Each row comes from the steps of one walk. Every step used is in the known rows, and no mark comes twice. Write the walk behind each row, first mark first.
In the rows, zero is written as 128.
Known rows:
lesuvo ropa vilo: [130 147 132 122 128 132 133 125 134 132 130 146 144 125 131 130  59 130
 121 124 134 124 140  99 126 130 113 118 134 127 131 120 142 145]
kerebe vilo: [125 121 132 130 117 127 124 131 127 111 126 130 128 128 131 124  66 132
 129 137 119 125 124 129 128 117 130 126 129 128 131 106 139 125]
tidez rigo: [128 127 134 130 137 125 180 117 131 140 128 176 126 128 129 127 116 128
 124 126 129 127 133 132 132 130 132 129 132 129 132 131 126 131]
dezu muze pozi lesuvo: [124 113 126 154 124 128 132 130 149 134 124 152 143 127 134 129 115 138
 125 129 140 127 128 119 133 121 129 127 124 132 124 119 125 128]
lesuvo ropa vilo kerebe: [130 145 134 119 127 133 132 125 129 137 128 147 145 127 131 131  41 135
 119 140 137 123 144  95 126 168 115 118 135 125 122 140 139 145]
sifo kerebe: [132 120 130 126 130 134 125 127 122 138 131 128 128 129 138 100 133 152
 130 144 134 136 127 136 126 147 127 123 128 123 127 126 122 129]
kerebe vilo ropa lesuvo pozi muze: [127 121 133 188 117 133 128 126 149 117 117 167 155 129 135 126  15 137
 116 138 117 130 123 196 138 110 108 135 121 134 117 112 122 129]
pozi muze: [128 120 127 136 131 129 132 133 137 138 130 119 127 129 137 128 129 129
 128 131 128 126 132 131 131 126 131 128 129 130 127 130 127 125]
kepo vilo tidez bivekeg: [122 130 123 129 128 112 128  92 134 109 133 117 127 113 132 129 112 129
 124 123 133 114 149 121 126 119 126 127 145 131 134 105 140 137]
muze pozi lesuvo ropa vilo: [129 137 131 148 131 130 130 130 147 128 124 167 158 124 132 128  45 137
 120 123 133 125 138  93 125 126 112 118 131 125 131 118 136 146]
pozi muze dezu: [126 120 124 136  97 128 128 140 143 132 129 114 131 128 131 128 110 135
 128 135 123 126 131 129 131 128 134 131 133 132 123 166 114 124]
sifo kerebe vilo: [130 112 133 128 120 134 120 130 121 121 131 130 129 128 142  97  72 155
 131 153 125 133 124 137 126 136 128 122 129 124 130 105 132 125]
kerebe vilo ropa lesuvo: [126 129 138 176 114 129 125 121 135 114 114 128 149 129 130 123  36 136
 117 135 114 130 127 178 129 111 115 136 121 134 118 110 116 131]
ropa lesuvo pozi muze dezu vilo: [128 126 126 154  80 132 119 136 155 121 121 162 156 125 127 129  79 140
 133 136 131 131 123 181 134 121 116 137 133 136 126 161 112 127]
ropa lesuvo pozi: [130 133 131 143 129 131 126 127 139 122 120 170 152 128 123 128  92 133
 133 126 128 134 122 185 132 122 113 134 127 133 125 129 115 130]
sifo kerebe vilo kepo: [128 113 137 120 118 136 132 118 129 125 131 123 131 131 139  97  59 157
 134 158 117 128 127 136 126 145 126 123 139 122 131 116 128 131]
ropa lesuvo pozi muze dezu vilo tidez rigo: [125 125 132 154  84 128 174 122 161 107 122 206 156 127 125 130  58 140
 132 126 129 131 130 183 138 118 125 140 134 137 127 172 107 136]
dezu vilo ropa lesuvo: [127 138 133 175 109 130 125 115 137 128 115 134 150 128 127 127 103 134
 115 131 132 132 130 171 128 120 114 136 121 132 119 127 118 137]
muze pozi: [126 125 125 137 132 127 126 132 137 123 127 161 128 129 128 126 118 131
 127 130 126 127 124 129 128 128 130 128 126 127 130 127 129 129]
vilo ropa lesuvo: [129 136 134 174 125 129 130 116 136 132 115 128 149 130 127 127  99 132
 115 128 124 133 130 177 129 121 115 138 120 133 115 132 106 136]
muze pozi lesuvo ropa vilo tidez: [129 137 130 144 125 129 135 126 151 103 126 161 160 126 130 128  36 137
 123 116 129 125 141  92 126 122 114 120 130 126 129 127 134 153]
dezu vilo: [127 129 127 131 112 130 122 127 129 124 128 134 129 125 127 129 132 129
 129 131 137 127 127 123 128 127 128 127 129 127 132 123 140 130]
kerebe sifo: [133 122 131 128 130 127 128 126 127 123 127 124 128 130  72 124 131 129
 122 129 125 105 128 131 128 113 128 129 127 126 133 122 138 127]
muze pozi lesuvo: [126 117 127 153 132 127 126 133 143 123 122 149 143 127 127 128 115 135
 127 126 126 128 128 121 127 126 127 129 125 127 129 127 123 130]
ropa vilo: [129 131 130 131 128 129 125 128 129 129 126 129 129 125 126 128  65 128
 135 126 133 126 137 114 128 127 128 117 138 124 134 120 136 143]
lesuvo ropa vilo tidez bivekeg: [129 148 123 119 130 115 141  90 136 116 136 133 141 120 132 128  33 129
 119 117 131 123 170  95 123 124 111 120 142 130 136 107 140 150]
rigo tidez bivekeg: [126 125 120 126 174 113 121  88 133 110 126 108 123 118 128 130 115 128
 127 123 128 127 155 127 126 119 130 130 137 136 132 106 130 128]
bivekeg tidez: [129 127 125 127 130 128 131 119 129 134 122 128 126 124 129 128  82 127
 134 122 123 129 117 126 130 123 118 132 129 128 123 135 127 129]

Write each row's walk:
[125 137 136 182 124 130 123 118 145 121 115 175 156 120 125 129  86 135
 113 129 134 122 114 190 132 119 104 134 126 131 118 121 126 140] : kepo vilo ropa lesuvo pozi
[128 112 134 185  85 137 122 130 149 122 120 163 160 129 140  97   4 167
 117 158 117 138 121 203 134 131 110 135 124 132 114 147 101 128] : sifo kerebe vilo ropa lesuvo pozi muze dezu
[125 129 130 185  78 130 125 127 152 131 116 120 153 127 130 128  86 140
 115 138 127 131 133 173 131 121 120 141 124 136 115 164 103 133] : pozi muze dezu vilo ropa lesuvo
[126 133 134 141 123 131 148 115 163 140 126 162 161 128 135 130  31 141
 122 131 139 120 144  90 129 131 112 117 137 128 128 121 135 151] : dezu muze pozi lesuvo ropa vilo kepo
[125 132 128 165 110 129 128 117 132 128 125 139 133 127 127 128 117 131
 109 132 135 128 130 131 128 128 118 129 121 127 123 126 138 136] : dezu vilo ropa
[127 128 136 179 114 130 126 121 140 107 116 176 157 129 126 124  15 137
 115 135 117 131 119 194 132 112 105 135 119 133 120 110 124 132] : kerebe vilo ropa lesuvo pozi
[129 130 130 128 123 128 129 122 133 106 127 125 131 127 126 128  55 127
 139 119 130 127 138 113 128 122 130 119 137 125 131 128 134 150] : ropa vilo tidez
[127 129 128 188 112 133 128 121 152 130 118 171 155 126 131 129  82 136
 115 133 136 132 126 190 137 119 107 134 121 133 118 128 123 135] : dezu vilo ropa lesuvo pozi muze
[124 121 123 137  75 129 126 133 147 103 131 116 134 126 130 129 107 136
 131 130 129 126 133 124 130 122 136 132 132 130 125 169 124 132] : pozi muze dezu vilo tidez
[128 137 135 140 129 131 141 118 155 132 124 161 161 129 129 130  31 139
 123 128 125 120 142  92 124 136 109 119 139 123 133 129 131 152] : muze pozi lesuvo ropa vilo kepo
[130 123 135 144 127 131 137 126 151 137 122 168 161 128  81 127  31 145
 112 144 146 100 145  90 131 144 115 118 129 129 124 126 146 145] : dezu muze pozi lesuvo ropa vilo kerebe sifo
[129 126 130 128 139 126 183 109 131 145 121 177 124 123 129 127  70 129
 128 119 124 128 121 130 135 125 123 133 133 130 128 138 125 132] : bivekeg tidez rigo
[130 121 136 177 116 138 122 118 134 118 121 176 157 130 137  97  21 161
 118 151 123 139 118 202 130 131 104 130 120 129 118 109 117 133] : sifo kerebe vilo ropa lesuvo pozi
[128 124 128 152  97 130 124 139 155 125 120 156 155 128 126 129  75 138
 133 133 123 132 123 186 135 122 118 138 132 137 121 166 100 125] : ropa lesuvo pozi muze dezu
[128 134 129 145 131 128 134 131 146 126 126 165 157 127 132 128 108 137
 112 125 127 126 131 108 124 128 113 128 120 129 126 127 128 131] : muze pozi lesuvo ropa
[129 136 131 135 126 130 136 127 138 132 127 133 156 127 132 131 120 134
 113 123 130 127 134 106 124 128 111 128 122 130 124 127 126 129] : pozi lesuvo ropa
[130 122 139 173 117 135 122 118 129 124 118 129 150 130 140  96  43 159
 119 153 120 137 125 186 127 131 114 130 121 129 116 109 110 132] : sifo kerebe vilo ropa lesuvo
[127 136 130 181 110 132 126 116 142 121 117 179 157 128 122 128  81 134
 115 129 135 134 122 188 132 122 103 135 119 132 121 126 124 138] : dezu vilo ropa lesuvo pozi
[125 133 121 145 126 115 146  93 158 121 131 157 156 119 138 129  20 139
 117 118 144 123 170  86 127 116 113 119 138 134 132  99 137 151] : dezu muze pozi lesuvo ropa vilo tidez bivekeg
[131 139 135 138 127 132 133 126 139 133 125 135 158 125 130 129  56 134
 121 121 135 126 142  92 124 126 111 117 132 126 129 120 134 145] : pozi lesuvo ropa vilo
[126 122 128 150  79 133 119 135 152 128 118 164 157 127 125 132  63 145
 130 151 134 130 129 176 134 159 120 137 134 136 117 182 110 127] : ropa lesuvo pozi muze dezu vilo kerebe
[126 130 132 145 123 131 136 126 152 142 123 172 160 127 136 131  29 144
 116 141 149 122 145  87 130 161 117 116 131 131 119 132 136 146] : dezu muze pozi lesuvo ropa vilo kerebe
[128 128 130 185 128 132 133 122 150 133 118 165 154 131 132 129  79 135
 114 131 127 133 127 194 136 121 109 136 121 135 115 134 111 133] : vilo ropa lesuvo pozi muze
[129 115 134 161 117 134 126 121 123 124 127 134 134 129 142  96  57 157
 112 154 123 133 125 146 127 137 120 124 121 123 121 108 130 131] : sifo kerebe vilo ropa
[123 130 132 131 121 126 122 125 135  99 129 125 131 120 131 129 129 128
 130 123 133 115 122 125 130 119 130 127 136 125 126 126 140 138] : kepo vilo tidez
[125 138 139 180 124 128 123 117 139 127 114 129 149 120 130 130 108 133
 114 130 131 119 121 174 131 119 115 135 128 131 116 121 119 139] : kepo vilo ropa lesuvo
[126 126 129 148  79 133 130 125 162 126 120 156 158 130 124 131  66 142
 136 139 124 128 126 180 133 130 115 137 141 134 127 171 108 133] : ropa lesuvo pozi muze dezu vilo kepo
[123 127 135 129 125 128 120 128 128 131 124 132 131 120 131 131 120 134
 124 146 139 114 124 121 128 164 130 125 138 125 120 138 140 133] : kepo vilo kerebe
[129 121 138 130 129 127 121 125 126 125 123 128 130 121  74 128 124 134
 119 148 135  91 123 124 128 148 130 126 137 124 126 133 149 132] : kepo vilo kerebe sifo
[125 135 129 181  76 130 122 123 148 116 116 175 161 127 117 127  63 141
 115 133 130 134 122 186 130 124 105 140 122 134 118 161 112 137] : muze dezu vilo ropa lesuvo pozi
[127 118 122 140  97 130 128 141 148 125 130 161 138 128 127 129  90 136
 127 134 126 129 124 145 133 129 124 131 132 132 125 166 119 125] : lesuvo pozi muze dezu
[126 125 126 152  75 131 123 132 159  97 123 157 158 127 125 129  71 139
 136 127 129 132 125 180 135 116 121 139 131 136 122 170 110 134] : ropa lesuvo pozi muze dezu vilo tidez
[127 127 128 187  94 130 130 130 156 128 118 161 158 130 126 128  59 140
 113 133 121 134 126 194 134 124 110 140 123 137 112 169  98 131] : vilo ropa lesuvo pozi muze dezu
[124 121 124 138 125 127 133 129 144 131 129 163 129 127 135 128 116 133
 127 132 141 126 125 127 134 124 133 127 125 132 125 120 133 128] : dezu muze pozi
[125 122 133 164 114 129 128 122 129 114 123 135 133 129 131 123  51 133
 110 136 117 126 126 137 128 119 120 129 121 127 122 110 136 130] : kerebe vilo ropa
[128 131 133 124 127 130 136 115 137 134 126 122 131 130 124 129  50 130
 138 131 125 122 139 113 127 136 125 119 146 123 136 131 131 150] : ropa vilo kepo
[126 131 136 148 128 127 191 112 160 122 127 213 158 125 136 127  23 139
 118 116 144 123 146  93 135 119 121 118 132 132 130 122 135 155] : dezu muze pozi lesuvo ropa vilo tidez rigo
[123 122 121 177  78 132 128 130 151 127 127 171 144 127 127 128  79 138
 108 137 133 128 125 149 134 129 115 131 124 129 120 163 130 133] : lesuvo pozi muze dezu vilo ropa
